Every row comes from one small tree of marks. The marks that hang from a mark follow it in brackets, in the order of their numbers. Every link used is in the known rows. Which tree was each row made from?
Known rows:
j_335[j_598[j_640]]: [-0.82  0.75  1.51 -0.96  1.57 -1.69 -0.66  0.13  0.42  2.50 -1.41 -0.58
  1.32  2.86 -0.88 -2.51 -0.30 -0.83 -0.72 -0.86 -0.38 -0.66 -2.67  1.72
  1.15  0.53]
j_839[j_335[j_598] j_945[j_165 j_384 j_912[j_301]]]: [ 1.37  0.42  3.16 -0.49  2.87 -5.87 -0.59 -0.66  1.87  0.17  0.36 -1.10
  1.11  4.25 -5.27 -5.91 -0.60  4.01  0.36  0.78  1.59 -1.30 -4.24 -1.64
  1.67 -3.46]
j_839[j_335[j_598]]: [ 0.87 -0.98  1.26 -0.55 -0.35 -1.69 -1.41 -0.32  1.06 -0.63 -0.21  0.15
  2.78  0.55 -0.82 -0.58 -0.30  1.01 -0.44  1.65 -1.06  0.68 -2.37  0.54
  2.29 -0.85]
j_384[j_945[j_839 j_912[j_165]]]: [-2.43  1.84  2.57  0.80  1.45  0.05 -0.61 -0.59  1.26  2.80  0.79 -0.67
 -2.11  0.07 -2.41  1.14 -0.29  0.62  1.06 -3.30 -1.03  3.41 -1.34 -1.53
 -2.50 -2.11]
j_598[j_640]: [-0.43 -0.69  0.59 -0.63  1.63 -0.51 -0.48  0.80  0.80  1.88 -1.68 -1.10
 -0.43  0.60 -1.19 -1.23 -1.99 -1.15 -0.50 -0.34 -1.32 -1.46 -1.98  0.84
  0.35 -0.17]
j_384[j_945[j_165[j_839] j_912[j_301]]]: [-1.64  2.03  2.09 -1.22  1.36 -0.77 -0.57 -0.89  2.36  1.24  2.16 -0.74
 -1.54  1.93 -3.81  0.22  0.76  1.66  0.22 -3.69  2.36 -0.07 -1.53 -0.04
 -3.13 -1.95]
j_912[j_165]: [-0.73  1.56  1.42  1.27  0.35 -2.05  0.72 -0.27  1.09  0.32 -0.66  0.19
  2.26 -0.23  0.30 -0.96  0.40 -0.08 -0.72 -0.46 -0.84  1.21 -1.94 -1.36
  0.45  0.16]
j_598[j_335[j_945[j_839]] j_640[j_629]]: [-0.50  0.08  2.33 -0.35 -0.36 -0.44  0.56  3.07  0.70  2.06  0.84 -1.88
 -2.89  1.18 -5.45  1.79 -3.82 -0.06 -1.27  0.95 -4.29  0.70 -3.96  2.45
 -1.94 -2.63]
j_640[j_629]: [ 0.08  1.29 -0.24  0.91 -1.07 -0.47  0.38  1.77  0.42  0.34  1.16  0.20
  0.33  1.76 -2.89  0.51  0.03  0.18  0.26  0.39 -0.95 -0.64 -0.43 -0.39
  2.80 -1.90]
j_912[j_301]: [ 0.81  0.44 -0.24 -2.06 -0.66 -3.18  0.63 -1.01  1.94  0.15  0.17  0.72
 -0.88  1.96 -0.37 -1.20  0.31  0.99 -1.08 -1.19  0.23 -1.70  0.09  1.40
 -1.18  1.23]
j_335[j_945[j_912]]: [-0.84  1.73  2.89  1.94  2.45  0.63 -0.62  0.52 -2.00  1.02  1.13 -0.42
 -0.84  0.40 -3.71 -0.84  0.45  2.31  1.80  0.10 -0.27  2.22  1.68 -0.59
 -2.52 -2.32]
j_335[j_598 j_945]: [-0.93  2.92  2.90  0.07  1.80 -1.26 -0.65 -0.71 -1.73  1.65  0.77  0.81
  2.71  1.48 -2.18 -1.33  1.01  1.71  0.83  0.50  0.14  3.36 -0.26  2.34
 -1.93 -0.69]
j_301[j_912[j_165[j_839]]]: [-1.63  1.09  1.55  0.25  1.16 -0.67 -0.46 -1.52  2.50  0.10 -0.56 -0.01
 -0.48 -2.50 -1.28 -0.70 -0.08  0.01  0.16 -0.81 -0.95  0.41 -1.78  0.51
 -2.51  0.20]
j_912[j_165[j_839[j_335[j_598 j_945]]] j_301]: [ 0.61  1.68  2.00 -1.40  0.65 -5.38  0.21 -2.50  3.42 -0.10  0.69  0.43
  3.24  0.57 -2.63 -0.77  0.28  1.83 -1.66 -2.25 -0.66  0.10 -4.00  2.21
 -1.57 -0.02]
j_384[j_945[j_165 j_912]]: [-2.28  2.20  3.02  0.52  1.44  0.68 -0.95  0.49  0.65  1.53  1.40 -0.55
 -0.60  1.55 -2.86 -0.31  0.68  1.36  1.16 -1.26  1.56  1.97 -0.67 -1.96
 -1.68 -2.65]
j_165[j_839[j_335[j_598] j_945[j_384 j_912[j_301]]]]: [ 1.81 -1.33  0.47 -1.07  2.87 -2.75 -0.67 -2.51  2.23 -0.72  1.22 -1.11
 -0.57  0.79 -4.24 -2.42 -1.54  2.08  0.68 -3.28  1.12 -2.29 -3.37  0.54
 -0.06 -2.49]
j_384[j_945[j_165[j_839[j_335]] j_912[j_301]]]: [-1.01  0.97  2.31 -1.39  0.95 -0.99 -1.12 -0.85  2.95  0.49  2.13 -0.84
 -0.81  1.31 -4.22  0.55  0.06  2.11  0.29 -2.67  1.61 -0.06 -2.30 -0.26
 -2.44 -2.65]
j_384[j_945[j_165 j_839[j_335] j_912]]: [-1.85  0.85  3.03 -0.17  0.72 -0.11 -1.55  0.79  1.27  1.94  1.25 -1.63
 -1.53  0.67 -4.46  1.87 -0.48  1.82  0.56 -0.22 -0.05  2.41 -2.87 -1.44
 -1.63 -3.38]
j_839[j_335 j_945[j_165 j_384 j_912[j_301]]]: [ 1.68 -0.53  2.30 -0.13  2.69 -4.87 -0.37 -0.28  2.05 -0.56  0.47 -1.40
 -0.26  2.33 -5.38 -4.68 -1.72  3.95  0.60  1.34  0.96 -1.79 -3.36 -2.49
  0.83 -4.00]
j_945[j_165 j_384 j_839[j_335] j_912[j_301]]: [-0.36 -0.94  1.66 -1.80  0.60 -5.96 -0.07  2.11 -0.34  1.95  0.40 -2.65
 -4.15  4.77 -4.72 -1.90 -0.37  4.09 -1.40  1.02  1.46 -3.34 -5.20 -1.86
 -0.10 -3.27]
j_912[j_165[j_839]]: [-0.55  0.96  0.55  0.78  0.78 -1.21  0.62 -1.21  1.62 -0.18  0.24 -0.52
  1.71 -1.44 -0.58  0.68  0.28 -0.65 -0.95 -2.71  0.03  0.01 -3.08 -0.22
 -0.47  0.09]
j_165[j_839[j_335 j_945[j_912]]]: [ 1.72 -1.55  0.47  0.84  2.36  0.99 -1.00 -1.99  2.36 -1.89  1.18 -1.84
 -0.42 -2.45 -4.85  0.38 -1.62  0.60  1.21 -2.52 -0.06 -0.64 -1.82 -0.28
 -0.08 -2.62]

Write each row's tree:
[-1.21  3.03  3.56 -0.15  3.59 -5.03  0.09 -0.99 -1.34  2.48  1.20  0.09
  0.38  3.95 -3.17 -4.31  1.11  3.68  0.47 -2.74  1.34  0.38 -2.61  0.64
 -2.48 -2.02]	j_335[j_598 j_945[j_384 j_912[j_165[j_839] j_301]]]
[ 0.63 -1.81  0.50 -0.06  2.12 -0.09 -1.27 -0.51 -0.61 -0.81  1.70 -1.18
 -0.68 -1.89 -3.40  1.06 -1.75  2.19  0.98 -0.99  0.17 -0.77 -2.15  0.40
 -1.47 -3.46]	j_165[j_839[j_335[j_945[j_384 j_912]]]]
[ 0.84  0.83  1.09 -1.71 -0.17 -5.39  0.47 -2.36  4.21 -0.51  0.24  0.24
  2.75  0.96 -1.49 -0.90  0.42  0.94 -2.29 -2.81 -0.41 -1.23 -4.47  1.58
 -0.08  0.79]	j_912[j_165[j_839[j_335[j_598]]] j_301]
[ 0.21  1.44  0.30 -1.35  0.12 -4.39  1.31 -2.23  3.46 -0.11  0.30  0.20
  1.01  0.66 -0.90 -0.42  0.53  0.32 -2.00 -3.80  0.25 -1.67 -2.96  1.28
 -1.58  1.21]	j_912[j_165[j_839] j_301]
[-1.52  0.36  0.13 -1.62  0.50 -3.85  0.67  2.11 -2.15  2.60  0.05 -1.99
 -2.47  2.71 -1.74 -0.11 -0.50  1.82 -1.22  1.39  2.10 -1.56 -5.08 -0.49
 -0.85 -1.94]	j_945[j_165 j_384 j_839]
[ 1.09  0.19  0.80  0.18  3.35 -3.24  0.55 -1.36  0.91  0.61  0.37 -0.48
 -2.76  2.26 -3.13 -5.08 -1.25  2.38  1.61 -2.18  1.16 -1.73 -0.11 -1.61
 -0.74 -2.23]	j_839[j_945[j_384 j_912[j_301]]]
[ 1.54 -1.98 -0.07 -1.42  3.38 -1.95 -1.05 -2.08  2.15 -0.11  0.10 -1.43
  1.01 -0.94 -3.51 -1.55 -3.32  0.38  0.48 -2.11  0.17 -1.68 -5.07  1.73
  0.28 -2.50]	j_165[j_839[j_335[j_598[j_640]] j_945[j_384]]]
[-0.45 -0.55  3.36 -1.06  0.92 -1.18  0.50  1.69  0.94  2.10  0.16 -2.40
 -4.95  1.83 -4.55 -0.15 -2.99  0.70 -1.59 -0.57 -3.17 -0.08 -2.89  2.14
 -4.32 -1.24]	j_598[j_335[j_945[j_839 j_912[j_301]]] j_640]
[ 1.08 -0.33  2.57  0.21  0.99 -1.74 -1.38 -0.04  0.55 -0.51  0.86 -0.15
  0.45 -0.08 -4.05 -0.59 -0.79  3.25  0.72  1.67 -1.68  1.08 -0.22 -0.07
 -1.09 -2.67]	j_839[j_335[j_945[j_912[j_301]]]]
[ 0.41  1.45  1.94  0.07  3.34 -4.24  0.77 -0.31  0.73  0.86  0.47 -1.18
 -1.72  3.73 -4.52 -5.35 -0.28  2.94  0.72 -0.73  2.53 -1.98 -1.91 -2.13
 -0.64 -2.64]	j_839[j_945[j_165 j_384 j_912[j_301]]]
[-1.31 -0.41  2.49 -0.38  1.33 -4.28 -0.69  2.60 -2.07  2.41  0.20 -3.03
 -2.42  4.70 -4.32 -2.01  0.18  3.44 -0.80  1.60  1.57 -1.58 -5.98 -2.36
  1.42 -3.74]	j_945[j_165 j_384 j_839[j_335[j_598]] j_912]
[ 0.15 -1.20  1.23 -0.42 -1.32 -0.19  0.82  3.03  2.12  0.49  0.18 -1.61
 -2.13  1.96 -2.88  0.13 -3.37 -1.37 -1.83  0.38 -3.36 -1.86 -3.64  0.81
  1.19 -1.58]	j_598[j_335 j_640[j_629]]
[-1.38  0.94  2.40  0.08  1.28 -2.20 -1.29 -0.46  3.62  1.03 -1.00 -0.44
  1.17 -0.81 -3.79 -1.52 -1.13 -0.05 -0.11  0.00 -2.60 -0.27 -4.31  1.04
  0.36 -1.30]	j_301[j_912[j_165[j_839[j_335[j_598[j_640[j_629]]]]]]]
[-0.56 -1.38  1.22  0.11  2.11 -2.05 -0.55  1.76 -1.27 -0.07  1.19 -2.73
 -1.87  2.11 -3.69 -1.65 -0.27  2.74 -0.24 -0.23  3.09 -3.66 -4.66 -2.81
  0.74 -4.14]	j_945[j_165[j_839[j_335]] j_384 j_912]
[ 0.29  0.16  1.85  0.45  0.94 -2.96  0.20 -0.86  2.73 -0.41  0.50 -0.98
 -0.77  1.26 -3.06 -1.47  0.71  1.57 -0.90 -3.16 -0.14 -1.90 -2.18 -1.42
 -0.09 -0.89]	j_945[j_912[j_165[j_839[j_335]] j_301]]
[-1.92  1.12  2.68 -2.03  0.73 -1.68 -1.68  0.33  2.07  3.10  0.15 -1.20
  0.85  1.04 -3.67  1.64 -1.63  0.71 -0.42  0.25 -0.70  2.51 -5.18  1.39
 -1.42 -2.27]	j_384[j_945[j_165 j_839[j_335[j_598[j_640]]]]]
[-1.40  0.87  2.77 -0.23  2.24 -2.75 -1.33 -1.60  1.45  0.62 -0.28  0.35
  0.94 -1.86 -2.06 -2.09 -0.94  2.04  0.73  0.57 -1.13  1.25 -3.35  1.03
 -2.59 -1.65]	j_301[j_912[j_165[j_839[j_335[j_598 j_945[j_384]]]]]]
[-1.06  0.35  1.14 -0.58  1.50 -5.77  1.22  0.65 -0.19  3.03 -0.20 -1.42
 -4.90  3.88 -2.08 -2.83 -0.08  2.63 -0.91 -2.65  0.19 -2.28 -3.40 -2.03
 -1.16 -1.58]	j_945[j_384 j_839 j_912[j_165 j_301]]
[-0.44 -0.54  0.49 -1.68  1.29 -4.15 -0.44  1.99 -0.04  1.29  0.61 -1.98
  1.18  3.07 -3.96 -1.39 -1.63  1.67 -1.21  0.61  1.84 -3.86 -7.38  0.29
  2.46 -3.70]	j_945[j_165[j_839[j_335[j_598[j_640[j_629]]]]] j_384]
[-0.16 -0.35  1.59 -1.76  1.69 -5.30 -0.14  0.72  0.11  0.53  1.31 -1.99
 -1.71  4.97 -4.00 -3.42  0.68  3.65 -1.25 -1.28  3.60 -4.78 -5.16 -1.04
  0.29 -2.89]	j_945[j_165[j_839[j_335[j_598]]] j_384 j_912[j_301]]
[-0.89  0.66  0.78 -0.72  1.94 -2.00 -0.10  0.46 -3.00  2.54  0.78 -0.37
 -2.10 -0.07 -2.23  0.55 -1.62  2.58  1.07  0.93 -0.34  1.80 -1.40  1.24
 -3.75 -2.52]	j_335[j_945[j_384 j_839]]
[-0.86  1.12  4.26  1.81  0.82 -0.74  0.66  3.34  1.07  1.45  0.73 -1.79
 -1.56  2.01 -5.65 -0.95 -2.70  0.55 -0.78  0.28 -4.02  0.59 -3.41 -0.29
 -0.59 -3.41]	j_598[j_335[j_945[j_912[j_165]]] j_640[j_629]]
[-2.00  1.85  2.91  1.42  1.75  0.37 -0.73 -0.68  1.58  1.55  0.85  0.30
 -0.13  0.18 -1.36 -0.60  0.06  0.81  1.50 -2.82 -0.38  2.90 -0.20 -2.30
 -1.55 -2.18]	j_384[j_945[j_912[j_165]]]
[-0.98  1.50  2.07  0.29  0.52 -3.73  0.93  0.09  1.38  2.30 -0.20 -1.49
 -3.49  2.89 -3.29 -0.95  1.24  1.35 -1.23 -2.86 -0.84 -0.46 -2.04 -1.23
 -1.25  0.05]	j_945[j_839 j_912[j_165 j_301]]
[ 0.87  0.41  4.15  1.94  3.81 -2.76 -1.28 -1.07  3.37  0.77 -1.36 -1.56
  2.90  0.94 -5.23 -4.66 -1.65  0.93  0.73 -0.45 -2.21  1.25 -3.94 -1.66
  2.56 -2.54]	j_839[j_335[j_598[j_640]] j_945[j_912[j_165]]]
[-1.38  1.11  2.84 -1.52  0.24 -2.13 -1.09  0.12  2.35  1.95  1.40 -1.14
 -2.13  2.05 -4.79  1.12 -0.32  2.53  0.02 -0.91  0.15  1.33 -2.78 -0.45
 -2.39 -2.70]	j_384[j_945[j_165 j_839[j_335] j_912[j_301]]]
[ 1.39  0.78  4.00  0.64  3.41 -4.74 -0.92 -1.83  4.57  0.86 -1.28 -1.08
  2.39  2.21 -5.58 -5.46 -1.44  1.56  0.11 -1.21 -2.11  0.10 -4.03 -0.80
  1.87 -1.90]	j_839[j_335[j_598[j_640]] j_945[j_912[j_165 j_301]]]
[ 1.50 -1.13  2.23  2.06  3.40 -3.12 -0.62 -0.88  1.80 -0.66 -0.23 -0.98
  0.72 -0.56 -3.59 -4.29 -2.57  2.73  1.62  0.43 -1.09  0.33 -2.97 -3.80
  1.69 -4.28]	j_839[j_335 j_945[j_384 j_912[j_165]]]
